What can hang from each mark
K_28: K_77 K_987
K_84: K_328 K_987
K_77: K_28 K_328
K_824: K_77 K_139
K_328: K_84
K_741: K_139
K_139: K_741 K_824 K_987
K_987: K_139

Every row comes from one small tree of marks. The marks that hang from a mark follow it in brackets, in the order of their numbers. Every link used is in the known rows. Which tree was each row made from?
(in the rows, 128 means zero)
Known rows
K_328(K_84(K_987(K_139(K_741 K_824(K_77(K_28)))))): [117 144 120 105 150 110  87 151 108 132 123 176 103  97 125 144 209 128
 123 130  93 160]
K_28(K_77 K_987(K_139(K_824))): [126 132 118 107 111 131 114  64 100 149 155 140 119  86 110  99 158 171
 116 127  96 165]
K_328(K_84(K_987)): [129 145 121 113 152 127 120 161  97 141 122 159 107 101 128 159 167 133
 136 140 111 162]
K_741(K_139(K_824)): [108 108 118 121 130 137 127 106  98 100 113 125 139 108 109 126 123 109
 159 126 128 143]
K_824(K_77(K_328) K_139(K_741 K_987)): [153 115 130  72 158  81  61 137 177 128 106 184 130 138 152 148 192 104
  68  93  82 113]
K_139(K_741 K_824(K_77(K_28 K_328))): [139 106 114 112 121 118  66 137 131 103 136 149 124 109 124  99 201 102
  93 106  79 109]
K_328(K_84(K_987(K_139(K_741 K_824)))): [114 151 110 106 141 132 102 143  97 142 124 158 101  89 119 147 191 129
 150 124  99 163]
K_84(K_328 K_987(K_139(K_824))): [ 91 150 136  95 132 160  74  99 128 152 182 149  95 100  96 149 185 121
 138  98  52 120]
K_77(K_28 K_328(K_84(K_987(K_139)))): [117 147 145  76 142  91  61 119 125 126 132 154 125 125 164 182 145 117
  76 123  92 162]
K_84(K_328 K_987(K_139(K_741 K_824))): [ 92 152 131  85 120 156  77 115 127 152 183 152  94  95  93 143 205 110
 144  89  51 116]
K_84(K_328 K_987(K_139(K_741 K_824(K_77)))): [ 98 146 132  84 128 148  69 116 132 148 181 164  90 101  96 140 217 109
 131  91  46 115]
K_328(K_84(K_987(K_139(K_824)))): [113 150 115 114 150 134 101 133  98 142 123 158 103  91 121 151 176 137
 145 128  98 167]
K_84(K_987): [125 153 122 127 147 141 117 134 113 148 143 145 115 107 121 145 148 133
 129 136  93 109]
K_741(K_139(K_824 K_987)): [103 121 116 123 137 148 114 117 101  97 111 133 138  87 100 131 148 114
 187 129 128 137]
K_77(K_28(K_987(K_139(K_741))) K_328): [123 135 155  67 106  96  79  90 138 122 138 143 133 133 164 142 130 116
  89 117  94 149]
K_28(K_77 K_987): [147 124 126 108 114 123 142 101  97 147 151 139 127 103 120 110 145 166
 102 146 111 160]
K_139(K_824): [125 114 109 151 130 160 102 105 117 116 134 117 127 100 110 102 138 131
 140 122 103 123]
K_741(K_139(K_824(K_77) K_987)): [112 114 119 125 149 135 103 123 109  93 108 152 135  92 100 125 168 112
 166 131 121 134]
K_328(K_84): [130 128 125 114 138 119 128 155 108 127 112 147 117 116 133 149 153 129
 134 134 134 176]
K_824(K_77(K_28 K_328) K_139(K_987)): [143 112 151  85 176  63  40 118 185 113 108 190 145 150 166 155 172 118
  36 115  79 118]

Write each row's tree
[117 109 128 103 152 114  95 116 101  99 110 157 131 107 125 144 154 103
 117 131 103 152]
K_741(K_139(K_824(K_77(K_28 K_328(K_84(K_987))))))
[114 133 151 100 110  93 108 113 132 116 135 154 133 130 141 110 156 132
 117 140 113 142]
K_77(K_28(K_987(K_139(K_741))))
[137 123 159  82 117 103  85  97 133 118 137 139 138 138 167 146 111 121
  79 131  96 147]
K_77(K_28(K_987) K_328)
[138 138 113  92 140 114 102 121 101 154 147 136 123 105 134 169 151 145
  69 120 100 162]
K_28(K_77(K_328(K_84(K_987))))
[139 127 101 117 129 151  60 152 129 108 132 156 117  73 103 108 231 111
 151 102  81 101]
K_139(K_741 K_824(K_77(K_328)) K_987)
[144 113 134 110 176  85  77 132 174 124 102 189 134 137 141 133 181 130
  79 119  95 116]
K_824(K_77 K_139(K_987))
[135 140 129  67 114 112 107  71  98 157 144 144 114  97 137 143 145 159
  92 117  98 198]
K_28(K_77(K_328(K_84)) K_987(K_139))
[126 131 118  94 139 107 104 146 156 133 113 157 140 125 130 132 168 117
 134 106 110 113]
K_824(K_139(K_741 K_987))
[137 128 146  83 150  73  60 136 142 120 123 185 115 135 157 153 199 111
  53 120  85 143]
K_824(K_77(K_28 K_328(K_84(K_987(K_139(K_741))))))
[ 98 141 108 115 108 135  94  97 127 129 136 130 114 101 110 102 176 120
 157  94 105 129]
K_987(K_139(K_741 K_824))
[130 128 128 106 105 136 112  87 120 131 132 153 109 101 120  88 168 134
 148 118  95 146]
K_28(K_987(K_139(K_741 K_824(K_77))))
[134 125  99 132 130 151  74 163 128 104 130 159 118  71  92  90 245 118
 165 115  91  96]
K_139(K_741 K_824(K_77) K_987)
[148  95 158 100 165  53  82 112 173 115 108 194 143 162 161 117 163 128
  34 135  87 131]
K_824(K_77(K_28(K_987)) K_139)
[129 150 128  80 140 128  86 112 116 148 126 142 109 113 151 184 133 116
 108 105  94 163]
K_77(K_328(K_84(K_987(K_139))))
[138 124 156  72 124  96  85 115 119 116 125 152 131 128 171 160 126 123
  83 134 102 181]
K_77(K_28(K_987) K_328(K_84))
[135 126 109 109 134 133  47 165 127  98 128 168 120  77 112 114 248 110
 136 114  82 115]
K_139(K_741 K_824(K_77(K_28 K_328(K_84))) K_987)
[115 155 123 105 149 123 109 140 103 147 121 160 102 101 128 160 173 135
 140 131 108 168]
K_328(K_84(K_987(K_139)))
[146  98 154  83 170  51  54 104 183 119 108 181 144 172 178 149 148 111
   8 111  81 126]
K_824(K_77(K_28 K_328) K_139)
[123 128 151  74 122 103  66  88 122 118 127 151 127 118 164 152 137 126
  93 123  92 185]
K_77(K_28(K_987(K_139(K_824))) K_328(K_84))
[ 95 146 141  84 128 136  61 120 135 141 182 169  96 104 100 141 225 110
 120  97  45 112]
K_84(K_328 K_987(K_139(K_741 K_824(K_77(K_28)))))
[130 123 107 132 132 134  60 167 132  95 133 165 125  79  99  92 252 118
 149 123  89  95]
K_139(K_741 K_824(K_77(K_28)) K_987)
[127 119 119 154 156 140  53 134 137  93 130 163 129  83 104 105 211 138
 136 137  90 107]
K_139(K_824(K_77(K_28)) K_987)
[133 128 131  95 104 135 103  80 122 133 132 149 110 103 127  99 158 129
 141 110  88 149]
K_28(K_987(K_139(K_741 K_824(K_77(K_328)))))
[105 169 119 107 132 130 107 123 119 156 144 151 105 103 115 139 177 126
 143 115  90 111]
K_84(K_987(K_139(K_741)))
[145 104 119 107 115 122  73 130 126 104 136 155 123 106 126  93 200 106
  99 112  74 116]
K_139(K_741 K_824(K_77(K_28(K_987) K_328)))
[ 93 159 140  73 119 141  90 125 132 157 179 155  93 111 104 156 200 109
 138  93  63 117]
K_84(K_328 K_987(K_139(K_741)))
[104 131 120 114 120 109  74 102 139 119 133 153 115 111 116  98 203 119
 124 102  95 125]
K_987(K_139(K_741 K_824(K_77(K_28))))
